Each row was made from one small tree. The marks that hang from a mark follow it in brackets, in the order of their numbers. Every link used is in the known rows. Write each row's tree.
Known rows
q17{q149 q759}: [ 24.6  12.0   8.4   0.2  -5.3 -13.3  11.0  16.8  -1.5   3.9  -7.3 -15.3
  -0.9   0.9  -4.5  10.9 -13.1  -2.5  -7.4  -4.8  -1.4  10.5  -0.7   0.0
 -26.4  -2.6 -34.0 -62.4  -3.6   1.9 -17.2 -19.5   2.6 -11.4]
q759{q17{q149}}: [ 23.5   8.4  13.4  -1.8 -10.1  -9.1  15.0   8.2  -3.6  -3.7 -14.9 -12.9
  -9.9  -0.9  -2.3  12.9  -7.5   1.5  -2.3   3.1 -11.4  -1.0   1.0  -0.7
 -28.2  -3.0 -30.4 -60.5  -1.2   5.1 -17.3 -16.5  15.8 -10.9]
q404{q275 q531}: [ 27.2  11.1  12.5 -11.2   2.1 -15.8   5.6  10.8   4.4   2.0  -7.6  -2.6
 -10.0  -2.6  -7.7  11.4 -12.3  -3.3  -4.1  -5.9  -0.2 -12.1   8.8   1.0
 -27.8  -4.0 -33.2  14.0  -8.5   0.5  -8.0 -21.3  31.4  -0.3]
q404{q275}: [ 28.8  12.1  11.2  -9.0   0.0 -15.9  11.8   9.3   2.5   0.9  -9.8 -14.8
  -5.5  -4.2  -8.1  14.7  -9.7   1.0  -5.3  -8.6   6.6  -7.4   3.7  -0.5
 -26.1  -3.3 -30.7 -12.8 -10.0   1.3  -8.6 -21.7  21.7  -8.2]
q275{q404{q531{q62 q149{q17}}}}: [ 42.3  14.6  13.5  11.3   2.7  -3.0  15.4  -0.4   3.4   4.5 -17.3  -8.9
   4.7   5.1  -3.4  15.3  -5.6  -5.1  -0.7   8.1   2.4  12.7   5.9 -14.6
 -28.9   2.9 -21.3  28.5  -8.6  -5.8  -3.7 -17.4  37.8  -4.3]
q404{q275 q531{q62 q73}}: [ 25.3  22.9  16.2 -11.8  -0.3  -7.1  12.0   5.3   8.3   0.3 -11.8   6.4
   0.3   3.5  -1.1  15.0  -6.9  -1.4  -3.9   0.3  -6.9  -7.2  13.0   6.2
 -24.9   2.2 -30.2  36.9  -9.4  -0.9  -6.5 -23.0  46.9   3.6]
q275{q404{q531{q62 q73 q149{q17}}}}: [ 38.5  18.3  17.0   5.7   1.1   3.3  15.6  -2.5   4.6   6.2 -19.0  -1.5
  10.6   8.0  -0.5  17.6  -1.0  -6.1  -1.4   9.9  -5.2  13.1   9.0  -9.5
 -26.8   6.4 -17.5  45.3 -10.0  -4.0  -2.4 -19.8  44.1  -2.7]
q404{q275 q531{q73}}: [ 25.0  13.0  15.0 -17.3  -0.1  -9.8   6.5   9.3   6.0   4.5  -8.5   6.3
  -5.9   0.5  -4.3  13.5  -3.7  -5.6  -4.5  -5.0  -6.9 -10.6  10.0   6.3
 -26.0  -0.6 -29.7  29.3 -10.1   2.3  -7.9 -23.2  39.5   0.8]
q677{q531{q73 q149 q404}}: [ 15.9  11.9  18.8  18.8  -4.3   8.7  23.7  -2.9  -1.0  10.7  -9.1   0.5
  14.4   6.3   2.1  17.0  19.8   2.8  -7.2   6.0 -20.8   4.8  -1.1  -2.7
 -24.6   3.5 -25.4  18.3 -13.1  -1.4  -7.7 -20.1  30.8  -1.7]
q275{q404{q531{q73}}}: [ 33.0  12.5  13.0 -15.3  -0.5  -6.6   9.3   6.2   0.1   7.2  -8.5   7.8
  -4.5   2.1 -12.2   6.9  -2.8 -10.8  -3.4   0.7  -0.5   5.0   9.0  -1.6
 -29.6  -2.9 -25.8  52.8 -11.8   1.2 -11.4 -22.6  30.9  -6.3]
q73{q531}: [ 24.7  14.5  13.7   8.7   2.8 -10.4  10.9   6.4  -1.3   3.8 -10.1  -5.6
  -7.4  -0.1 -16.1  13.2   1.6   0.3  -8.5  -6.4  -3.8  -6.6  -3.1  -7.1
 -26.6  -4.8 -27.0  39.9  -8.0  -8.1 -12.1 -25.0  15.3 -10.6]
q62{q531{q73 q404}}: [ 11.1  19.3  15.6  -3.5  -2.5  -5.3  17.2   5.9   3.7   0.8  -6.7  10.3
   7.7   4.4  -7.0  11.3   9.8  -0.6 -14.0   2.7  -9.3   7.4  -1.0  -5.7
 -16.2  -2.2 -21.6  31.9 -10.5   0.4 -20.6 -24.8  32.2  -4.9]
q677{q531{q149 q404}}: [ 17.6   9.7  16.1  21.7  -2.3   4.0  22.0  -1.1  -1.7   9.7  -7.3  -7.7
   9.4   4.0  -0.7  16.2  12.6   4.5  -6.6   4.6 -14.3   4.9  -3.4  -8.1
 -26.5   0.7 -28.2  -0.3 -11.2  -2.0  -9.5 -17.7  24.1  -3.0]
q62{q531{q73 q149{q17} q404}}: [ 16.6  13.9  17.6  10.0  -2.1   1.0  18.0   0.6   5.6   3.0 -14.2   0.7
  16.6   7.0   2.0  18.7  12.2   1.0 -12.7   3.6 -12.9  14.0  -3.6 -13.8
 -13.2   4.7 -13.8  18.2  -8.6  -3.5 -12.7 -22.3  37.6  -4.6]
q531{q62 q73 q404}: [ 18.2  26.8  17.9   5.7  -2.3  -1.3  24.9   2.6   3.5   2.1 -14.1  -6.6
  12.1   4.5  -5.2  18.9  11.7   3.1  -6.8   8.7  -6.8  12.0   6.0  -6.3
 -20.3   3.6 -24.0  17.5 -10.0  -1.6 -17.4 -24.3  35.7  -4.1]
q531{q73}: [ 23.6  12.3  14.0  -5.9  -3.0  -7.6  13.7   8.9   0.2   5.1  -8.2  -6.3
   2.3  -0.4  -8.8  13.1   4.4  -1.6  -7.4  -3.5  -3.2   0.3   3.1  -2.2
 -23.6   1.0 -25.7  10.4  -9.7  -0.4 -12.1 -24.7  22.5 -10.9]
q73{q531{q62 q149{q17} q404{q275}}}: [ 25.8  28.6  19.9  23.0   5.7  -1.2  20.9  -6.4   6.8  -0.8 -26.1 -12.2
  10.1   6.6   0.7  31.8   2.8   7.2  -4.7   4.3  -5.8   3.5   0.4 -13.3
 -20.7   3.4 -20.6  16.7  -9.1 -10.7  -4.5 -21.8  40.0   2.4]
q275{q404{q531{q62 q73 q149{q17{q759}}}}}: [ 42.5  19.0  14.0  12.2  -1.8  -2.2  15.9   1.7   4.6  10.0 -19.0  -2.8
  16.1   9.1  -2.8  18.1  -8.1  -9.1  -2.6   9.9  -4.5  23.8   7.6  -6.3
 -25.8   6.8 -20.4  17.5  -9.0  -2.2  -2.3 -19.5  37.8  -4.0]
q17{q149}: [ 22.4  11.1  11.2  -6.2  -3.0  -9.1  11.2  12.0  -1.7   0.0  -9.3 -13.5
  -7.7  -0.7  -2.0  10.9  -6.5   0.4  -5.7  -5.3   1.1  -0.3   0.0  -3.4
 -27.5  -3.1 -32.7 -36.5  -5.2   1.1 -17.2 -19.7  10.2 -11.1]
q73{q531{q62 q149}}: [ 27.2  22.2  16.4  17.0   1.7   1.7  17.4   1.6   1.1  -0.3 -14.3  -2.9
   5.1   5.3  -2.0  18.4   5.1   4.4  -7.3   3.6  -6.1  -0.9  -4.9  -6.6
 -25.7   2.5 -25.8  55.5  -9.4 -15.4  -8.9 -22.8  18.0  -8.0]

Which tree is each row?
[ 35.6  20.6  14.5  33.6   1.0  -5.9  17.1   2.4   2.8   6.5 -19.6 -16.4
  12.8   7.0  -5.4  23.0  -5.5   0.8  -7.5   3.5  -6.1  13.3  -4.2 -12.0
 -21.7   6.3 -22.4   0.1  -6.0 -13.0  -2.7 -21.4  21.7  -8.2]
q73{q531{q62 q149{q17{q759}}}}
[ 29.9   8.2   9.7  18.0  -2.6 -12.0  13.0   9.3   3.8   6.1  -9.9  -9.2
  13.9   4.0  -4.0  13.7 -10.7  -2.4 -13.0  -2.9  -4.2  15.8  -8.9 -11.6
 -17.3   2.8 -19.4 -23.7  -4.9  -3.9  -7.3 -18.7  17.8 -11.1]
q62{q531{q149{q17{q759}}}}
[ 29.7  28.4  17.4  29.9   3.3  -6.6  20.0  -1.6   7.6   3.7 -22.9 -15.2
  15.8   7.6  -1.0  31.6  -5.8   4.0  -5.8   4.7  -7.3  13.9  -1.1 -10.0
 -19.2   5.2 -23.1 -10.8  -8.3  -9.3  -3.6 -21.3  34.4   2.5]
q73{q531{q62 q149{q17{q759}} q404{q275}}}
[ 15.9  15.6  15.1  -4.0  -0.4  -4.8  15.9   3.9   5.8  -3.1  -9.7   6.0
   6.5   3.4   4.3  18.5  -0.4   2.5 -10.8   2.5  -3.0   2.7  -4.6  -4.7
 -19.1  -2.9 -25.7  18.3 -11.9  -1.8 -15.8 -19.7  25.4  -2.9]
q62{q531{q149 q404{q275}}}
[ 20.1  10.3  15.3  -3.5  -3.5   0.8  13.6   6.7   2.4   0.6  -7.3  12.7
   9.7   5.2   3.7  11.6   6.5  -1.4 -13.1   1.6 -10.4   1.1  -5.8  -1.6
 -18.6   1.6 -21.2  41.9  -9.3  -6.0 -11.5 -22.2  22.2  -9.7]
q62{q531{q73 q149}}
[ 26.5  16.9  16.7   3.0  -2.9   4.5  14.6   4.8   4.9   3.2 -10.6   6.5
   8.9   6.7   4.9  15.1   7.4  -2.3  -5.4   9.6 -14.4   2.6   6.0   0.7
 -24.1   6.5 -26.3  59.2  -8.7  -7.1  -8.4 -21.4  35.2  -0.5]
q404{q531{q62 q73 q149}}
[ 19.2  28.5  17.9  -4.4  -1.1  -4.5  23.4   1.3   7.1  -1.2 -16.1  -4.8
  10.1   4.2  -1.0  23.4   3.8   3.7  -5.3   3.9  -3.8   4.2   9.4   0.2
 -20.6   2.5 -26.8   6.5 -11.8   0.5 -15.3 -23.8  41.2   1.8]
q531{q62 q73 q404{q275}}
[ 20.4  28.8  19.1  12.1   3.5   0.8  20.8  -3.0   5.4  -2.2 -18.9  -0.6
   7.0   6.2   2.9  27.8   5.0   7.1  -5.9   6.5  -4.7   0.5  -1.0  -4.9
 -23.1   0.6 -27.4  42.4 -11.6 -11.3 -11.4 -22.4  29.2   1.8]
q73{q531{q62 q149 q404{q275}}}
[ 22.9  11.8  19.6  19.4  -2.0   3.3  22.3  -7.3   4.8   9.8 -19.3 -10.9
  16.8   5.6   5.1  26.5   9.8   4.5  -4.8  -1.8 -17.4   0.2   2.9  -4.5
 -22.0   5.8 -21.9 -14.7 -10.8   2.3   4.1 -18.8  47.7   2.8]
q677{q531{q73 q149{q17} q404{q275}}}
[ 29.3  17.8  14.9  -2.5   0.6  -4.1  12.0   4.8   7.0  -1.8 -12.7   1.7
   0.9   3.2   5.2  16.8  -6.4  -0.6  -2.8   5.1  -3.9  -6.7   6.9   1.6
 -27.1   2.3 -31.6  33.4  -9.6  -5.6  -7.2 -18.5  33.6   1.7]
q404{q275 q531{q62 q149}}
[ 24.0  23.1  16.3   4.6  -0.4  -1.0  23.4   0.6   5.8  -2.3 -16.0  -9.5
   9.8   3.3   5.7  25.7   2.0   6.5  -3.7   8.7   1.6   4.6   3.3  -5.1
 -23.0   2.1 -27.1   1.5 -12.3  -4.1 -13.8 -19.6  30.1  -0.1]
q531{q62 q149 q404{q275}}
[ 11.7  20.6  16.2 -13.2  -1.3  -9.1  16.7   5.0   7.1  -1.8 -10.1  11.1
   6.3   3.8  -2.1  14.9   0.7   0.5 -13.0  -0.6  -5.9   0.4   1.6   0.4
 -16.8  -3.3 -23.9  24.6 -10.6   2.0 -15.7 -24.2  38.9  -1.2]
q62{q531{q73 q404{q275}}}
[ 26.9  10.2  15.8 -11.8  -1.8  -0.7   7.8   7.2   5.5   4.5 -11.9  10.5
   1.7   2.2   6.1  17.8   2.1  -3.6  -4.5  -0.9 -10.5 -10.1   6.7   6.4
 -25.8   2.4 -29.5  42.1 -11.0  -1.1  -6.5 -21.1  33.5   1.0]
q404{q275 q531{q73 q149}}
[ 24.1  25.3  18.7  33.6   3.4   2.6  21.4  -5.9   3.9   2.3 -22.1 -14.1
  12.0   7.8  -3.5  27.2  11.9   5.7  -5.7   7.8  -9.8  10.5  -3.0 -19.3
 -19.2   5.2 -18.4  29.7  -8.2 -13.1  -8.2 -22.4  32.6  -2.0]
q73{q531{q62 q149{q17} q404}}
[ 21.6  18.1  16.2   8.2  -1.7  -6.4  17.8   3.4   9.4   5.4 -16.2  -0.6
  19.9   7.6   3.4  23.4  -5.6  -0.7 -12.2   2.4  -8.9  17.6  -2.7  -4.1
 -13.1   3.9 -18.5 -22.6  -8.1   0.0  -8.0 -20.9  38.9  -1.0]
q62{q531{q73 q149{q17{q759}} q404{q275}}}
[ 22.7  26.8  15.3   0.2   0.4 -10.5  21.2   3.2   5.5  -2.2 -15.2 -14.0
   6.0   1.1  -4.2  21.9  -2.6   5.7  -3.9   3.6   4.8   4.0   7.6  -4.7
 -22.2  -0.8 -29.2  -9.9 -10.2  -0.4 -15.6 -21.9  35.7  -0.5]
q531{q62 q404{q275}}
[ 19.8  17.1  17.4  14.1   1.5   1.9  17.0   2.1  -1.1   3.4 -11.4  -0.5
   2.4   3.8  -4.8  20.2  13.2   3.5  -7.7   6.0  -8.8   2.9  -6.1 -11.9
 -23.5  -0.9 -25.6  51.4 -12.1 -11.2 -15.6 -23.2  14.2  -6.5]
q73{q531{q149 q404}}
[ 12.4  16.4  16.8  -0.3  -3.4   2.9  18.5   4.0   3.4   0.8  -8.4  13.7
  13.8   6.5   3.9  14.9  14.5   0.6 -13.6   7.5 -13.4   9.9  -5.8  -5.9
 -16.3   0.9 -20.7  47.6 -11.3  -3.6 -19.9 -22.5  26.5  -5.1]
q62{q531{q73 q149 q404}}
[ 24.1  20.6  15.7  -1.5  -1.5  -4.6  13.4   6.5   4.5   3.4  -9.8   4.7
   2.9   4.1  -6.1  10.7   4.0  -3.2  -6.1   3.2 -10.4   0.1   9.6   0.0
 -24.4   3.7 -27.5  45.9  -8.6  -2.9 -11.4 -23.6  40.6  -0.5]
q404{q531{q62 q73}}
[ 14.5  18.5  17.9  -8.6  -2.1   0.0  17.0   2.8   6.7  -1.8 -10.6  14.0
  12.7   6.0   8.3  19.9   6.4   1.3 -11.9   2.5  -9.3   1.6  -2.6   0.4
 -16.7  -0.1 -22.6  32.7 -12.2  -2.1 -14.7 -21.8  33.6  -1.0]
q62{q531{q73 q149 q404{q275}}}
[ 31.9  17.7  17.9   3.6   0.5  -0.7  13.0  -0.3   9.7   3.3 -20.1  -3.5
  10.6   5.9   7.3  23.5  -3.0  -0.3  -2.7   3.7 -10.1  -2.6  10.4  -1.6
 -22.0   8.6 -22.1  20.5  -8.1  -3.7  -0.1 -20.2  51.4   5.0]
q404{q275 q531{q62 q73 q149{q17}}}
[ 30.4  19.2  16.7  29.8   3.6  -2.0  17.3  -2.9   2.7   1.6 -20.3 -14.0
   7.6   5.9  -3.4  23.8   3.3   3.9  -5.4   1.4  -6.8   2.7  -3.9 -14.4
 -22.6   5.2 -20.0  29.3  -6.9 -15.3  -2.9 -22.2  27.8  -6.8]
q73{q531{q62 q149{q17}}}
[ 20.1  19.8  16.7  -9.7  -2.2  -8.3  18.2   4.7   4.1   2.3 -13.6  -5.3
   4.1   0.6  -4.1  21.5   3.9   1.6  -6.5  -1.1  -3.2   2.1   6.1   0.0
 -21.7   0.4 -26.6  -1.6 -12.9   3.4 -16.3 -24.2  34.2  -2.2]
q531{q73 q404{q275}}
[ 37.9   8.4  15.3  -0.2   0.8   0.8  11.0   1.5   2.0   9.6 -15.6  -2.0
   5.2   4.6  -3.0  16.3   1.8  -9.3  -1.5   3.5  -3.9  10.4   4.9  -9.3
 -28.2   3.4 -18.4  40.1 -10.1  -1.3  -4.3 -20.1  36.7  -6.3]
q275{q404{q531{q73 q149{q17}}}}
[ 34.2   5.8  10.8  18.4  -1.4 -10.7   8.0  10.7   2.9  12.3 -10.7 -14.4
   5.5   1.6  -5.7  15.4  -7.1  -5.3  -4.8   2.1  -6.6  12.6   1.7  -9.7
 -24.2   5.1 -24.2 -22.2  -6.4  -1.6  -6.2 -18.8  22.8  -3.9]
q404{q531{q149{q17{q759}}}}
[ 17.2  21.4  19.6  23.7  -3.8  10.9  28.2  -5.4   2.3   7.0 -10.4   0.0
  19.8   9.7   5.8  20.3  20.7   6.0  -6.7  11.4 -20.8   8.2   2.0  -3.4
 -22.7   6.1 -25.7  21.3 -11.2  -4.7  -5.5 -19.4  39.9   1.6]
q677{q531{q62 q73 q149 q404}}
[ 34.5  18.8  15.1  -4.4  -0.4   4.8  16.3   0.6   2.7   3.3 -12.8  11.9
   6.1   7.2   0.6  14.3   2.8  -6.4  -1.8  13.3  -4.8   9.8   7.5  -1.9
 -29.7   2.7 -23.9  71.8 -12.4  -4.2  -8.0 -20.3  33.7  -3.9]
q275{q404{q531{q62 q73 q149}}}
[ 20.7  23.9  18.6   9.7  -3.7   7.6  25.3   0.1   2.9   1.4 -15.0  -2.6
  17.9   6.5   5.1  23.3  17.2   4.6  -6.4  13.9 -10.3  14.0   2.1  -5.5
 -19.9   7.0 -23.2  27.6 -12.7  -7.1 -16.7 -22.5  29.9  -4.2]
q531{q62 q73 q149 q404}
[ 34.8  19.3  11.4  -4.3   3.1  -8.8  14.8   5.3   2.2   2.7 -10.0  -0.3
  -4.0   2.5 -12.7   6.4 -10.5  -5.8  -2.2   7.1   6.6   7.4   9.3  -6.8
 -31.7  -3.8 -28.8  40.7  -9.0  -1.8 -13.0 -20.3  34.2  -4.4]
q275{q404{q531{q62}}}
[ 21.7  20.7  15.3  14.2  -2.0   2.2  24.2   1.9   2.7  -0.2 -13.5 -11.4
  11.7   4.6   1.0  21.6  11.2   5.9  -5.2  12.5  -3.6  14.0   1.1 -10.4
 -22.9   3.5 -25.6   9.0 -10.7  -7.2 -19.4 -20.4  23.2  -4.4]
q531{q62 q149 q404}
[ 27.1  21.7  16.7  14.0   1.2  -3.5  23.2  -2.5   7.9  -0.3 -22.6 -23.7
  13.4   3.6   3.8  29.7   0.3   7.5  -3.0   6.1   1.0  10.5   5.0 -12.8
 -19.8   6.0 -21.3 -24.4  -9.4  -4.2  -8.3 -19.6  39.0   0.4]
q531{q62 q149{q17} q404{q275}}
[ 30.1  20.0  14.2  31.1  -2.8  -4.5  24.5   2.7   4.2   6.7 -18.3 -26.6
  20.6   5.6  -2.4  25.1  -1.0   3.2  -5.5  11.2  -4.7  28.8   0.0 -16.0
 -18.8   7.4 -20.9 -46.4  -7.1  -5.0 -13.1 -19.7  26.8  -3.9]
q531{q62 q149{q17{q759}} q404}
[ 25.5  17.7  18.0  16.5   4.6  -3.7  15.0  -3.6   4.4   2.9 -22.0 -13.0
   5.1   3.3  -2.3  29.5   3.3   3.5  -5.6  -2.9  -5.2  -0.1  -2.9 -12.7
 -21.8   1.4 -20.7  13.3 -10.6  -7.7  -6.2 -22.3  32.2  -0.5]
q73{q531{q149{q17} q404{q275}}}
[ 27.4  17.8  16.5   4.6  -3.6   3.5  21.4   2.5   2.4   1.1 -14.4  -4.8
  14.2   5.1   5.8  19.0   9.2   2.2  -6.0   7.0  -7.2   7.2   2.5  -1.6
 -22.7   6.8 -23.3  27.8 -10.8  -7.7 -10.5 -22.2  24.7  -9.2]
q531{q62 q73 q149}
[ 14.3  19.2  13.5  -8.1   1.2 -13.6  14.4   6.2   5.7  -2.7  -7.7   2.2
  -0.4   1.2  -5.9  13.2  -7.3   1.7 -12.1  -2.2   0.6  -0.1  -0.3  -4.7
 -19.1  -5.7 -26.5   5.8  -9.2   0.7 -17.5 -21.5  33.3  -1.7]
q62{q531{q404{q275}}}
[ 28.5  15.2  14.3   6.6   0.0  -0.7  13.5   6.6   3.6   2.0 -10.3   0.4
   2.5   3.8   1.2  13.4   2.1  -0.7  -4.5   9.4  -7.5   2.5   3.4  -5.0
 -26.6   3.4 -29.1  38.1  -8.3  -7.8 -11.4 -19.5  27.9  -2.0]
q404{q531{q62 q149}}
[ 33.0  16.2  14.7  19.5  -3.5  -2.7  14.3   6.2   7.2   9.9 -15.6  -6.3
  15.9   7.9   1.1  19.2  -1.4  -5.1  -4.8   6.9 -13.6  17.7   5.9  -4.0
 -20.7  11.0 -21.6   1.5  -6.0  -3.4  -4.0 -20.8  38.0  -0.5]
q404{q531{q62 q73 q149{q17{q759}}}}
[ 27.4  20.0  17.7  -5.1  -1.4   0.7  13.0   3.3   7.7   0.0 -14.3   8.9
   7.6   5.2   9.0  20.1  -0.3  -1.5  -3.9   5.4 -10.3  -6.2   8.7   6.8
 -24.7   5.6 -28.5  48.8 -11.8  -5.9  -5.1 -20.5  41.8   2.8]
q404{q275 q531{q62 q73 q149}}
[ 21.4  25.3  19.1  -0.6  -2.1   4.5  24.1  -1.2   6.8  -1.3 -16.9  -1.2
  15.7   5.8   9.6  27.6   7.8   5.8  -5.2  12.0  -5.4   5.8   5.1   1.0
 -20.6   5.5 -24.9  16.6 -13.2  -3.8 -13.7 -22.0  35.3   0.9]
q531{q62 q73 q149 q404{q275}}
[ 24.6  12.1  17.2  13.1  -2.4   2.4  20.4  -0.1   2.4   6.8 -18.4 -15.7
  14.0   3.7  -0.6  26.0  16.3   1.5  -5.7   5.5  -8.7  13.7   1.1 -13.4
 -18.7   8.0 -16.5   0.0 -10.8  -3.4 -12.1 -22.1  31.5  -5.7]
q531{q73 q149{q17} q404}
